Each row was made from one small tree. The marks that hang from a mark follow it in brackets, in alphabetical order. Every link used is in the known rows. Write each row's tree.
Known rows:
favo(vibud): [ 4  3  7  1 -5 -4  5  6  0 -2  0 -2  4 -1  2  5  3  3  5  4  2  5]
leti(vanug(dipu) vibud): [ 10  -2   7   3 -13  -8  12  -4  -9   4  -3   7  -5  -4  12   1  -1  -3
  -9   4   8   1]
dipu(vanug(betos(vibud))): [ 12   3   0   3 -20  -6   4   2   0  -1   8   1  -2  -7   2   0   1  -1
 -12   5   9  -5]
dipu(vanug(niva) vibud(betos)): [ -2  10 -10  -3   1   0   8  -4  -1  13  14   9   2   1   0   4   6  -5
 -17   6   9   2]
vibud(betos(vanug(dipu))): [ 1  2  3 -8 -8 -4  3 -6  5  2  2  9  3  2 -3 -9 -4  6 -3 -1  9 -3]
mota(vanug(betos niva)): [ 16  10   8   2 -12   0  -1   5   0 -11   2   1  -5  -8  -2  -4  -3  -7
  -5   4  14  -4]
dipu(vanug(betos niva) vibud): [  6  10  -5   0 -16  -4   6   2  -4   1  18   2  -2  -8  -1   8  10  -8
 -18   6  11   2]
leti(vibud): [ 3 -1 -1  4 -4 -5  5 -3 -4  5 -4  7 -3 -2 11  3 -2 -3 -6  0 -3  3]
favo(vanug vibud): [ 0  9  8  1 -4 -9 -1  5 -3 -9 -3  0  7  0  4  7  6 13  5  4  4  3]
vanug(betos(vibud) dipu niva): [ 19   7   9  -6 -39  -3   5   5   4 -11   8   5  -4 -14  -5   8   2   3
 -13   6  18   1]
mota(vanug): [ 9  1  5  3  6  2  1  3  0  1 -3  2  0 -1  2 -8 -7 -9  3  1  2 -2]
dipu(vanug vibud): [ -2   2  -9   0   3  -2   8   0  -5  12  12   3   3  -1   3   4   7  -9
 -10   3  -1   4]
mota(moro vanug(dipu(vibud) niva) vumena): [ 16   3  19  -7   1  -6  16   6  -2  -1  -1   1   3 -14   3 -12  -2 -22
  -5   1   5  19]
mota(vanug(niva) vumena): [ 12   8  10  -1  -2  -4  -2   3   0  -5  -5   2  -3 -10   3 -10  -9 -16
  -4   3   7  10]
vibud(betos): [-4  0 -1 -1  7  2  4 -4  5  6 -1  5  2  5 -3 -6  0  3 -1 -1  5 -7]
vibud(betos(vanug(dipu niva))): [  4   9   3 -10 -15  -4  -1  -7   6  -3   6  11   0  -1  -3  -5  -4   8
  -8   2  14   2]
dipu(vanug(niva) vibud): [  1  10  -9  -2  -5  -2   5   0  -4   8  15   5   0  -4   3   9   7  -8
 -15   7   3   8]
betos(vanug(dipu niva) vibud): [ 17   9   6  -9 -34  -8  -2  -1   6  -5   4  11  -1 -11   2   5  -7   7
 -11   5   6  12]
betos(vanug(niva) vibud): [ 13  11   2  -5 -26  -8  -7  -1   6  -3   0   9  -3  -8   4   4  -8   8
 -11   3   0  13]

Write each row's tree:
[  6   8   2 -11 -21  -6   1  -1   0  -1   9   9   2  -7   0   6   1   0
 -10   2   5  14] | betos(vanug(dipu(vibud) niva))
[ 12   8   8  -6 -29  -1   2   3   1 -14  11   1  -4 -10  -7   4   5   1
  -9   5  21  -2] | vanug(betos dipu niva)
[ 15  11   0   2 -28  -6   0   1   1  -6  12   3  -6 -11   1   5   1   1
 -18   9  14  -1] | dipu(vanug(betos(vibud) niva))
[ 11  -5  18  -5  13  -5  23   3   1   7  -5   2   8  -7   2 -20  -1 -21
   0  -3   4   9] | mota(moro vanug(dipu(vibud(betos))) vumena)
[ 0 10 -1 -5 -8 -3 -5 -7  6 -1  1  9 -1  1 -1 -5 -5  8 -7  1  8  2] | vibud(betos(vanug(niva)))
[  5  12   4  -6 -22  -6   3   3  -3 -12   9   4   3  -9  -4  11  14   6
 -11   2  16  -1] | favo(vanug(betos dipu(vibud) niva))
[  1   6  -1 -10  -9   2  12  -2   2   7  11  10   4  -3  -5   7   7  -3
 -11   4  13   4] | vanug(dipu(vibud(betos)) niva)
[  7  13   8  -5 -25  -6  -4   2  -2 -21   7   3  -1  -8  -5   6   7  11
  -8   4  21  -5] | favo(vanug(betos dipu niva))
[  6   7   2  -5 -17  -8   4  -9   2   3   0  17  -2  -3   7  -1  -5   4
 -13   3   9   5] | leti(vibud(betos(vanug(dipu niva))))
[  2   3   5  -4 -14  -6   6   3  -4  -8   6   2   7  -6  -3   6  14   5
  -6  -1  11  -5] | favo(vanug(betos dipu(vibud)))
[ 11   9   7   4 -19  -4   0   1  -4 -10   2  -1  -9  -6   0   2   3   3
 -10   5  18  -4] | leti(vanug(betos niva))
[ 10   7   6   1 -14  -6  13  -8  -4   5  -1  14  -6  -3   8   2  -2   1
 -16   7  18  -1] | leti(vanug(dipu niva) vibud(betos))
[ 13   3  18  -8   5  -5  19   2   2   3  -2   5   4 -10   1 -16  -2 -20
  -6   1   9  14] | mota(moro vanug(dipu(vibud(betos)) niva) vumena)
[  9   7   4  -7 -26  -1  10   4  -1  -5  13   3   0 -11  -6  10  11  -4
 -12   3  16   2] | vanug(betos dipu(vibud) niva)
[ 26   6  23   2 -13  -9   8   7   4 -11  -8  -2  -3 -18   4 -15  -6 -14
  -7   1   7  11] | mota(moro vanug(betos(vibud) niva) vumena)
[ 17   6  14  -6 -18  -4  11   8  -2  -5   3   3   1 -16  -2  -5   1 -22
 -10   3  16   8] | mota(vanug(betos dipu(vibud) niva) vumena)
[-2  3  1 -6 -4 -5  6  1 -4 -1  4  5  8 -2  0  7  9  4 -3  0  4  1] | favo(vanug(dipu(vibud)))
[  6  -3   4  -6 -18  -1  14   5  -2   0   9   1   4  -7  -5   5  11  -6
  -6  -1  11  -2] | vanug(betos dipu(vibud))
[ 24   0  13  -1 -21  -1  10   7   2  -5   0   4   0 -11  -1  -5  -4  -8
  -4   3  13  -6] | mota(vanug(betos(vibud) dipu))
[ 19   6  17  -3  -2  -1   9   4   1  -9   2   2  -1  -8   1 -10  -5  -8
  -1   5   9   6] | mota(moro vanug(dipu niva))
[ 3 -2  4 -3 -1 -1 17 -3 -4 12  2  6  3  1  0 -1  6 -3 -7  1 12 -3] | leti(vanug(dipu(vibud(betos))))
